Each row was made from one walk, in order. Every step used is in the known rows, and no mark comes twice. Write each row's walk.
In the rows, 128 means zero.
Known rows:
H-M-V-N: [142 135  89 122 150 209 119 139 115 129 165  87 149 104 127 153 164 139
 113 132 146 129 101 126 119 102  93 143 127 136  91]
L-H-M: [127 136  94 119 147 126 131 123 139  86 134 138 132 104 144 131 111 143
 132 129 129 114 130 109  93  94 125 138 103 116 119]
H-X-R-M-C: [138 128  93 123 118  94 114  87 149 130 120 117 149 170 126 131 111 111
 145 117 139 151 111  93 124  97  97 134 129 158 160]
V-M-H-X-R: [118 122  56 147 125 155 127  92 149 119 159  83 159 140 142 135 121 123
 124 120 143 134 127  43 110 117 143 146 166 158  95]
C-M-H: [133 119 107 123 112 126 133 124 118 118 140 113 123 156 145 154 111 114
 119 130 134 111 174  69 141 142 133 136 180 117  96]
N-V-M-G: [125 133 123 144 125 199 136 143 134 116 176  77 121 141 147 151 136 120
 146 129 118 144 131  95 104  97 122 134 156 137  92]
N-V: [125 126 139 139 128 142 131 140 130 114 145 114 134 156 133 126 110 104
 144 133 149 135 124 122 136 113 109 126 114 133 149]
X-H-M: [136 130  88 111 141 161 127 120 128 119 118 112 161 108 135 127 115 129
 129 130 150 122 150  75 114 102 132 132 101 145 115]
Q-X-R-M: [121 134  88 135 119 117 126 102 136 158 118  78 158 192 143 101 143 137
 130 127 140 139 153  53 136 138 138 134 124 164 180]
R-L: [123 126 148 119 122 106 121 112 140 102 137 148 130 127 112 119 137 142
 121 126 138 127 131 116 128 135 123 124 126 140 139]
N-V-M-H: [113 127 112 149 113 178 143 136 127  95 173  92 128 168 151 151 104 112
 133 130 142 127 148  79 131 113 137 131 166 126  94]
L-R-X-H: [145 124  97  92 138 110 118 122 136 139 110 116 147 162 130 103 132 136
 126 121 129 129 101 110 162 107  96 115 135 155  93]
V-M-H: [116 130 100 139 114 167 137 123 126 107 161 110 121 139 145 153 119 134
 118 126 123 122 147  87 122 129 156 134 183 118  76]
H-L-R-M-V: [144 136  90 109 126 120 109 122 128 103 142 123  92 139 137 153 152 136
 125 142 144 127  97  74 146 113  92 130 125  98 115]
G-M: [133 128 106 130 120 133 124 138 137 136 125 106 112 142 144 126 111 134
 142 127 121 125 147  85 114 128 146 130 110 145  90]
X-H-M-C: [139 133 102 104 125 157 126 114 127 117 112 137 155 120 122 131 103 115
 133 123 135 125 133 114 109  89 105 127 113 121 105]
X-H-M-G: [148 127  94 102 145 189 124 120 137 129 130  79 158  91 141 136 125 134
 133 126 126 130 150  56  90  90 112 136 119 145  69]
X-R-M: [131 128  99 134 118 118 127 107 135 147 125 118 134 172 139 122 128 138
 146 132 141 139 158  22 141 132 124 132 135 152 171]
H-X-R: [132 121  83 133 143 114 115  97 149 134 127 102 158 131 123 111 128 117
 135 122 149 141 103  97 109 118 117 140 116 166 148]
G-M-C: [134 131 116 123 106 129 127 132 136 140 115 125 107 151 133 128  99 118
 141 120 107 130 134 129 104 111 121 122 123 117  89]
H-L-R: [136 136 106 121 129 110 129 116 140 101 114 153 114 108 122 126 144 141
 125 131 145 117  91 124 115 104 120 121 109 106 115]
N-V-M: [113 134 114 155 124 172 136 146 128 108 163 118 119 160 139 146 119 118
 141 135 139 135 134 113 127 110 129 128 135 138 129]
Q-X: [118 133 114 128 129 129 128 125 129 141 121  84 150 151 132 108 146 126
 110 123 126 130 122 160 124 134 138 130 118 138 143]
M-G: [139 128 135 117 131 151 127 129 137 134 143  95 130 108 134 135 144 132
 130 122 106 140 128 118 102 115 114 134 148 128  86]
Q-X-H-M-V-N: [135 137  63 106 153 222 116 137 105 151 144  47 188 117 131 112 167 143
  97 129 157 130 119 141 126 106  94 140 106 150  78]
L-R-X-H-M: [150 129  69  95 145 134 117 115 144 121 110 101 161 148 135 125 129 134
 127 124 141 120 100  74 141  87 107 127 108 169 106]
Q-X-H-M-G: [134 135  82 104 145 194 126 117 139 140 123  33 180 113 146 117 146 131
 119 121 125 130 142  95  87  99 124 139 113 154  85]
L-R-M-V: [146 132  96 107 129 111 115 133 130 142 149 111 113 170 142 156 140 136
 139 141 123 136 115  68 170 127  83 137 139 115 103]
N-V-M-H-X-R: [118 120  67 153 126 161 130 104 147 107 173  68 164 172 149 132 105  98
 139 125 163 141 124  43 112  94 126 144 153 168 118]
Q-X-H-L-R-M: [130 144  68 103 130 112 120 112 129 119  96  97 143 151 139 104 135 154
 118 130 156 124 130  80 133 103 116 116 104 130 131]
X-R-L-H-M-C: [125 129 102 115 128 103 128  84 153  74 130 185 147 135 117 107 110 146
 147 118 136 124 121  85  88  95  96 133 110 120 148]
R-X-H: [133 121 115  98 136 150 114 124 120 131 121 105 146 147 131 110 127 131
 111 121 139 129 116 127 154 114 123 118 136 162 109]
V-M-C: [120 139 116 139 107 161 135 126 125 121 138 152 109 143 123 151 122 126
 129 121 104 134 115 157 118 110 129 128 159 105 108]
Q-X-R-L-H-M: [110 133  75 126 142 106 125  87 157  85 128 120 174 142 132  84 138 159
 122 122 150 120 134  74  87 110 128 140  90 153 170]

Write each row's walk:
[136 125  81 130 134 103 113  96 150 131 130  98 154 158 135 133 123 125
 141 125 152 146 126  46 127 111 116 139 123 182 172] : H-X-R-M
[131 122 100 125 114 139 130 126 140 124 139  86 122 144 156 127  96 127
 128 125 126 118 155  51 117 127 148 130 148 130  58] : G-M-H
[152 138  92  90 133 138 122 117 141 115 116 108 121 111 140 132 139 159
 140 130 134 132 130  29 115  88  96 119 138 121  69] : X-H-L-R-M-G
[116 123 116 121 134  82 127  98 145  96 134 179 134 137 124  85 121 165
 140 125 138 129 139  75 111 126 103 127 124 131 142] : X-R-L-H
[127 127 107 102 146 137 109 122 138  61 170 143 124 107 134 135 131 151
 118 136 142 122 110 106 108 110  89 145 106 109 107] : R-L-H-M-V
[131 127 114  98 134 165 108 116 118 100 114 118 127 113 126 106 140 133
  95 124 161 120  93 144 134 101 130 113 123 149 116] : R-X-H-L
[137 132  87 103 138 123 126 119 127 113 100 148 129 104 124 106 128 145
 128 132 152 118 113  98 120  98 113 114 109 109  97] : X-H-L-R
[145 143 110 108 110  89 125 106 136  96 108 159 101 146 121 142 127 133
 136 127 133 126  94 114 128  88  97 114 130  95 136] : H-L-R-M-C
[118 126 138 111 136  85 125 118 141  78 138 172 120 119 125 105 115 165
 132 124 129 123 134 137 116 122 108 124 127 113 117] : R-L-H
[131 130  84 114 133  76 119  92 152 113 123 145 141 155 139 118  91 129
 148 116 129 146 110 108 113  83  78 132 131 132 135] : L-H-X-R-M-C
[139 127  81 110 148 108 118  99 162 117 147  85 142 129 157 121 119 145
 154 120 121 151 122  55  92  87  89 142 142 153  99] : L-H-X-R-M-G
[116 137 128 145 109 169 137 139 125 110 155 141 114 171 129 146 110  99
 146 126 124 140 119 150 123  95 108 125 144 115 126] : N-V-M-C
[128 127  94 126 109 137 125  85 133  99 133 107 125 143 146 126 122 140
 118 130 170 121 142   4 123 118 145 131 157 127 137] : X-R-M-H-L
[131 115  82 130 132 118 121  88 150 122 138  83 170 139 136 114 111 110
 128 119 153 133 113  69 112 116 118 140 146 159 105] : M-H-X-R
[135 133 102 103 159 162 118 131 127  70 178 136 142  88 124 126 157 174
 118 130 148 122 107 132 110 100  74 139 121 123  76] : R-L-H-M-V-N
[140 136  86 100 129 111 123 113 129 112 103 138 122 130 135 127 121 156
 138 135 157 121 136  44 137  97 110 114 118 125 117] : X-H-L-R-M
[140 135  98 112 152 156 132 126 150  90 145 106 134  82 153 142 124 145
 137 125 108 125 127  95  68  81 113 143 120 114  75] : L-H-M-G
[143 125  85 121 135 131 111  98 161 141 142  65 151 139 144 135 141 129
 148 121 130 155 124  30 106  97 103 143 142 176 117] : H-X-R-M-G
[126 130 114 109 133 160 123 120 114 107 109 139 128  89 124 107 122 137
 112 130 162 119 128 120 114 108 129 116 109 119 115] : X-H-L
[125 136 112 137 127 194 131 134 134 128 161  98 117 117 139 155 151 145
 131 125  98 138 134 101  99 112 141 137 170 132  66] : V-M-G
[122 119 127 130 123 107 122  97 141 122 131 153 143 149 111  97 141 148
 134 125 146 133 137  62 121 142 118 129 132 154 165] : X-R-L
[138 129 119 119 142 190 119 150 109 147 165 103 130 114 123 130 166 144
 113 131 137 137  97 159 144 128  81 134 148 123  78] : M-V-N
[127 109 105 118 127  93 113  72 159  93 149 102 170 134 120 103 124 126
 127 117 158 132 118  52 112 119 118 138 147 168 124] : M-H-X-R-L
[139 124 117 120 127 156 126 132 126 138 141 100 117 129 139 157 146 120
 131 129 111 131 158  84 115 128 117 138 164 123  96] : C-M-G
[141 121  88  89 146 199  96 126 118 120 151  70 150 138 139 138 144 120
 103 132 150 129 101 107 147 102 101 139 114 159  93] : R-X-H-M-V
[131 124  98 119 125 165 108 147 127 141 154  80 101 148 149 133 127 125
 130 136 122 133 135  99 127 134 120 140 119 124  68] : G-M-V
[137 138  82 112 161 185 125 144 120 104 169 115 139  87 141 138 145 158
 118 132 138 122 101 146 109  93  76 142 119 114  62] : L-H-M-V-N
[126 128  98 116 155  91 121 123 146  91 136 130 136 102 138 120 104 132
 131 120 127 131  98 163 101  94 103 133 115 131  97] : L-H-X
[130 120 105 118 127 157 113 142 104 137 156 112 107 156 136 158 142 112
 113 141 132 127 140 101 151 149 105 144 148 108 111] : C-M-V
[137 136 114 122 120 141 127 113 132 110 124 136 139 123 121 151 118 111
 130 121 124 125 112 133 103  92 116 132 110 117 135] : H-M-C
[126 125 119 123 118 148 127 107 126  79 137 116 123  99 134 133 122 124
 101 127 155 110 113 102 110 114 143 124 148 103  93] : M-H-L
[116 130  93 141 128 131 129 106 136 160 116  87 167 159 133  88 149 126
 123 123 137 137 131 107 122 139 138 135 113 153 161] : Q-X-R
